Each row comes from the steps of one path. Every step used is in the known rows, and no mark comes twice. Write the path behind each row, first mark first.
(in the rows, 128 means zero)
Known rows
e > r: [177 120 119 112 165 145 170 118 129 132 119 159 143 123 121 139  96 155
 150 131 139 162 119 115 181 126]
b > v > m > z: [176 175 134 107 235 137 144 136 147  91 136 135 142  64 139 127 120 178
 139 147  78 115 124 124  91 114]
v > n: [115 123 146  73 125 163 110 115 138 127 109 166 112 126 132 131 102 151
 106 123 137 128 123 161 123 110]
r > c > n > e: [ 91 153 151  99  60 111 167 130 124 142  95 130 135 103 110 180  70 168
 198 115 116 136 129 104 133  99]
e > r > c > n: [156 132 129  95  70 145 202 129 132 132 114 153 171 140 127 170 104 158
 189 102 107 144 141  82 150 122]
c > n: [136 128 120 101 102 119 153 141 127 129 129 139 136 130 134 144 119 145
 150  96 128 114 137  91 115 155]
b > z > m: [149  83 136 128 176 159  88 127 157  73  99 100 122  93 143 176 116 163
 113 126 106 104  99 106 101 152]
b > v > m > z > n: [165 138 137  74 195 128 118 139 165 113 146 141 168  68 130 121 138 182
 153 131 107 115 137 165  74 115]
b > z > n: [116 102 129 104 120 145 107 146 168 100 135 116 154  83 141 130 151 166
 140 113 126 116 130 171  90 112]
m > z > n > e > r > c: [149 149 153  98  97 157 191 113 153 137 104 146 182 110 120 177  80 179
 214 133  96 172 132 131 159  68]
r > c: [121 140 149 130  58 150 169 123 137 131 114 128 164 144 122 162 128 129
 166 132  90 144 140 124 141  83]
v > h: [212 123 123 142 150 108 141 163 140 156 134 169 109 144 126 120  97 149
 117 138 144 141 139 142 131 134]
h > v > m > z > n > c: [151 120 152  81 151 119  98 138 164 141 147 160 159  75  98 155 116 179
 167 132  85 144 126 155 123 133]
b > z: [107 124 122 147 130 160 129 148 151  72 121 100 120  86 155 138 140 154
 118 122 106 120 114 129 116 107]
v > m: [135 130 142 119 188 111 133 148 113 150 101 139 141 104  92 110 128 168
 117 140 126 111 125 122 113 112]
b > v > h > z: [174 129 136 124 160  99 112 173 129 109 145 134 104 101 130 190 116 141
 117 136 141 120 124 157 128 105]
c > n > l: [160 129 128  83  56 145 129 165 117 144 132 134 121 103 113 120 127 129
 162 114 119 126 118 114 103 137]
v > h > z: [162 120 136 125 170 101 104 176 134 142 135 123 111 121 134 175 111 150
 122 127 157 120 122 158 126 113]
n > l: [155 126 134 101  73 151 111 156 118 144 129 126 115 102 108 110 134 118
 146 135 117 136 112 140 111 117]
m > z > b > v > n: [145 128 144  48 145 175 106 131 158  68 137 184 121  74 123 136 109 141
 110 130 109 117 129 156 113  92]
h > v > m > z: [170 174 134 100 252 122 120 137 147 117 129 134 138  67 147 132 120 188
 146 140  85 126 134 132  87 108]
m > z > b > v > n > c: [142 118 155  67 112 163 106 134 163  97 146 189 131  77  95 157  94 149
 134 134  83 140 113 142 151 124]
h > v: [141 138 130 111 133  95  97 121 120 113 131 146 104  97 132 170 134 128
 131 131 106 145 154 139 124  98]
e > n > c: [161 113 133 103  97 126 125 126 144 158 142 148 151 120  88 146  88 150
 155 133 103 159 107 147 161 150]
m > z > b: [159 117 123  85 205 157  95 165 185 107 159 133 165  75 122  95 126 136
 151 119 118 108 131 127 106 116]
c > n > e: [ 94 147 141  98  95  99 148 133 120 140 102 131 116  95 114 162  69 167
 179 114 136 130 123 105 127 121]
z > b: [138  91 127  96 148 141  92 168 161 120 146 142 155  95  93  96 133 113
 134 117 139 108 133 126 126 112]

Write each row's path
[127 115 149  51 127 162  93 141 146  73 133 177 116  79 112 155 115 132
 104 126 125 112 125 163 123  84]
h > z > b > v > n
[141 147 159  96  65 162 197 108 133 116  92 168 158 111 106 194  77 163
 189 141  94 174 128 127 179  56]
b > v > n > e > r > c
[154 134 130  91 142 127 182 121 123 140  98 161 134 100 112 162  55 183
 187 120 145 163 116 100 179 121]
c > n > e > r
[137 144 153 115  74 153 197 113 133 140  94 147 168 125 108 181  80 161
 200 137 102 171 129 117 181  68]
n > e > r > c
[231 115 122 123 145 113 136 179 149 104 156 191 113 103 102 129 108 129
 113 145 126 130 147 138 133 114]
z > b > v > h
[157 134 139  83  24 157 148 164 122 144 124 133 140 111 111 137 129 130
 181 118 100 133 123 114 109 114]
r > c > n > l
[155 124 141 101 184 116 128 165 121  99 124 159 143  62  66 118 137 148
 114 145 110  99 131 119 116  94]
z > b > v > m
[166 122 133  75 239 138  86 174 174 114 147 145 162  54 105  99 128 153
 147 126 109 106 138 129  97  97]
h > v > m > z > b
[145 123 149  61  74 176  97 149 127 144 116 153 107 102 109 111 116 135
 131 132 125 134 108 163 106 106]
v > n > l
[163 135 135  82 175 136 160 116 146 140 112 156 151  81 119 152  64 195
 191 131 141 168 117 139 161 107]
m > z > n > e > r
[181 113 143  71  79 133  89 183 134 134 148 136 124  76 104 140 140 136
 151 136 130 128 118 184  90 103]
b > v > h > z > n > l
[195  87 146 111 195 115  78 145 140  99 114 125 112 105 124 212  99 151
 112 136 131 104 107 126 107 151]
b > v > h > z > m
[151 132 129  79 174 139 107 132 176 124 153 127 167  91 151 121 136 168
 161 120 118 124 136 171  78 128]
m > z > n
[146 116 131  96 131 127 103 163 139  51 162 142 133  59  99 165 145 101
 122 133 111 104 131 135 129  92]
h > z > b > v
[151 142 142 117 171 109 146 144 106 102 115 152 131  77  85 134 134 155
 111 150 103 111 129 120 117 100]
b > v > m
[243 128 121 120 169 121 138 178 160  97 162 187 117  94 115 127 105 140
 120 145 115 131 145 140 123 115]
m > z > b > v > h
[117 155 154  78 155 106 124 129 146 122 118 134 136  48 109 152  83 191
 179 138 117 129 123 158  97  91]
b > v > m > z > n > e
[ 81 129 148 101 108 118 116 136 149 120 106 115 128  62 118 153  91 181
 170 124 134 131 118 161 110  90]
b > z > n > e
[141 130 143  78 151 148 161 109 128 141  90 175 125 100 109 155  46 185
 164 134 149 168 108 132 182  98]
v > n > e > r
[163 120 130  82 236 150  97 176 177 119 145 139 169  64 104  86 125 155
 146 124 116 101 130 124 100 108]
v > m > z > b
